Each row was made from one path, in order. Every step used is in the known rows, and no mark comes twice. Write each row's path.
Known rows
sizo-povasif-mudum: [  0  -3  10  -7  -6   0  21  28 -11 -20 -14 -14   0  23   6  -5  -3   1
 -19 -23  14 -25]
lized-tapi-boradud-povasif: [-17  -8 -17  -6  12  14   1  -2  -4  -2   9   8   3 -12  -5   6  -1  23
 -14 -13 -31   1]
riri-pusas-tapi-boradud-povasif: [  3   1  -9   9 -11  21  14  -6   1  17   4   3  17   6  -3  13   1  17
 -19  -1 -33  19]
boradud-povasif-sizo-guvul: [  7 -17  -4 -16   6   7  -7   4  12   1   0  -3 -23 -10  19  19   0  -8
  22  17  16  16]
mudum-tapi-pusas-riri: [  3  -3  10   8   3 -27 -16 -29  -4   4   0  -7   1  -5   1 -16  -3  -6
  30  19   5  15]
guvul-sizo-tapi-pusas-riri: [ 11  16  17  -8   2 -18 -22 -22   9  14  -4  -4  -7  -2  -5   9  -2   7
  25  23  23   9]
tapi-pusas: [  0   4  16  -8  -4 -21  -2 -15  -3   9  -1  -5  -2   0   0 -10 -11   2
   3   8   3  15]
guvul-sizo-tapi: [ 15  17  12 -11  -8   2 -11   1  18  -9  12  11  -9 -14 -19   5  11  -1
   9  11  20 -13]
pusas-tapi-boradud-povasif: [  0 -10  -5  12   2  17   7  -1   3   4   4  -2   5  -3  -8  12  -3  14
  -9  -5 -34  -1]
riri-pusas-tapi: [ 26   8  15  13 -29   8  13   1   1   4  14   4  16  16 -23  -1   9 -10
   5  17  -4  21]
pusas-tapi: [ 23  -6  20  17 -14   3   5   6   6 -11  15  -4   1   6 -29  -1   1 -13
  16  13  -6  -5]
sizo-guvul: [ 14  -8  16 -13 -13 -25   1  -5   9  -7   1  -7 -35 -14  10   9   0  -1
   2   6  25  12]
povasif-sizo-tapi-boradud: [ -2   3 -16   6  16  -7 -11  -4  -6   3   7   2 -10  -7 -14   6   1   0
   5  -2   2  -5]
riri-pusas-tapi-boradud: [ 13   9  -7  15 -18  -2  20 -12  -6  18  10  -1   8   6 -17   8   1   8
 -11   3 -15  21]
boradud-povasif-mudum-tapi-pusas-riri: [ -5  -7   7   9   5  -4 -14   0  -6   3 -12  -4  13  11  17 -11  -8 -10
  15   1  -5   8]
povasif-mudum: [ 13  -8   4  -7 -17  -5  11  29 -10 -13  -5 -17  -2  23   1  -6 -14 -18
  -2 -24  11 -12]
mudum-povasif-sizo-tapi-pusas: [-24  15   7  10  23   7 -26 -12   8   9  -6  18  11  -1  -4  -8  12  -8
   8  26   6   1]
riri-pusas: [ 17   6  -1 -17 -29  -7  15 -11  -6   5   7  -8   9  13  -2  -5   0  -1
  -3   3   7  27]
tapi-boradud: [  2  -7 -17  -9  -3 -20  12 -17  -9   6   4 -18 -13  -6  -3   4 -11  13
  -7 -15  -8  -1]
povasif-mudum-tapi: [  6  -8   4  12 -11  -3   1  23  -6 -25   6   5   7   2  -4 -26   4 -31
   4 -12   3 -13]
sizo-povasif: [ -1  -4  12 -13   0  -6  17  -5  -3 -18  -4 -14  -5   1  -2  -3   6  17
 -10  -1   8 -17]
guvul-sizo-tapi-pusas: [  1  27  22  -6  -1  -7 -15 -11  15   9   3  18  -2 -12  -8   0   5   4
   2  20  17   7]

Which path is each row?
[ -2 -12   2  10  -5  15  -2  26  -1 -25   1  10  16   2   6 -20   4 -22
  -4 -14 -12 -12]	boradud-povasif-mudum-tapi
[  7   5   2 -21 -10  12  28  25   2 -11 -10 -13  -3  14   9   5  -1   1
  -8 -11  23 -28]	guvul-sizo-povasif-mudum
[-11  15  12   2   2   3   9   5   3  -2  -4  16  10  -8  13 -18   7  -6
  -6  11  13  -8]	guvul-sizo-povasif-mudum-tapi-pusas
[-21   4 -25  10  25   7 -10 -14   0   5  -2   6  -1  -9  -7   5  12   3
  -4   4  -5 -15]	mudum-povasif-sizo-tapi-boradud
[ -5 -10 -16  -7  -3  10  14  23 -10   1 -11 -14   4  16  16   6 -17   6
 -24 -38 -16  -9]	tapi-boradud-povasif-mudum
[  4   3  -9  11 -18  26  21  26  -7  12  -5   0  21  28   6   9  -6   2
 -27 -22 -22  10]	riri-pusas-tapi-boradud-povasif-mudum
[ -9   5 -21   2   3   4  24   5  -2  -6   1   4  -2 -15  10  -4   8   6
 -16 -11   2 -23]	guvul-sizo-povasif-mudum-tapi-boradud
[ 16 -13  -1 -13  -1 -12  -3  -1   7   1   4  -9 -31  -9   9  13  -1 -15
  30  20  31  15]	povasif-sizo-guvul
[-13   0  -3   2  10   6 -10  -4   3  -2  -2   8  -1  -9  -3   9   2  22
 -27 -18 -21  -6]	sizo-tapi-boradud-povasif
[  8  -3  10  -9  -1 -29  -8 -26  -7  13  -9 -25  -6  11   3   0 -15   5
  26  11  11  17]	tapi-pusas-riri
[ -4 -17 -35 -12  17  17   3  -3  -4  11   2 -13   1   0   7  12 -10   3
  18   1 -16   4]	tapi-boradud-povasif-sizo
[ -5  -6 -17  14  -3 -12  10   9 -13  -9   3   0   0  -5   1 -15  -3 -10
 -12 -23  -9 -11]	povasif-mudum-tapi-boradud
[  4  15 -10  -8   0  -7  -1 -12   9   6   9   7 -15 -20 -11  13   4  15
  -8  -2   7 -10]	guvul-sizo-tapi-boradud
[ -6   7 -12 -11   7  17  -6  -7  14   6   3  10  -3 -19   1  17   5  23
 -16  -6 -13  -9]	guvul-sizo-tapi-boradud-povasif
[-14   3  -5   7  19  17 -22  -2  11  -9  -1  11   6  -1 -14  -3  20 -15
  14  18   8 -19]	mudum-povasif-sizo-tapi
[-14   0  13  13   1   5  -7  12  -2  -3  -5  16  19   1  14 -24  -3 -16
  -8  -2 -11   5]	boradud-povasif-mudum-tapi-pusas
[  0  -1  12  -3   8 -20 -16 -18  -9   6   2  -5   0   4 -11  -2  -6   7
  27  14   4  17]	lized-tapi-pusas-riri
[ -6 -16 -20   1  18   3  -8  -7   9   4   5  10 -21 -29  21  11   8  -5
  13  16   2  16]	mudum-tapi-boradud-povasif-sizo-guvul
[ -2   0   9   2  22   0 -33 -12  -1  12 -11  -2   5  11   1   8  -3   1
  29  20   7  13]	boradud-povasif-sizo-tapi-pusas-riri
[-17   8  21  15   4  -8   4   9  -8 -10  -8  13  12   1  10 -27   6  -8
 -15   0   5  -6]	sizo-povasif-mudum-tapi-pusas
[-10   0  -2   6   2  12  -2  28  -4  -5 -12   4   5  14   7   7  -6   6
 -35 -38 -12 -16]	sizo-tapi-boradud-povasif-mudum
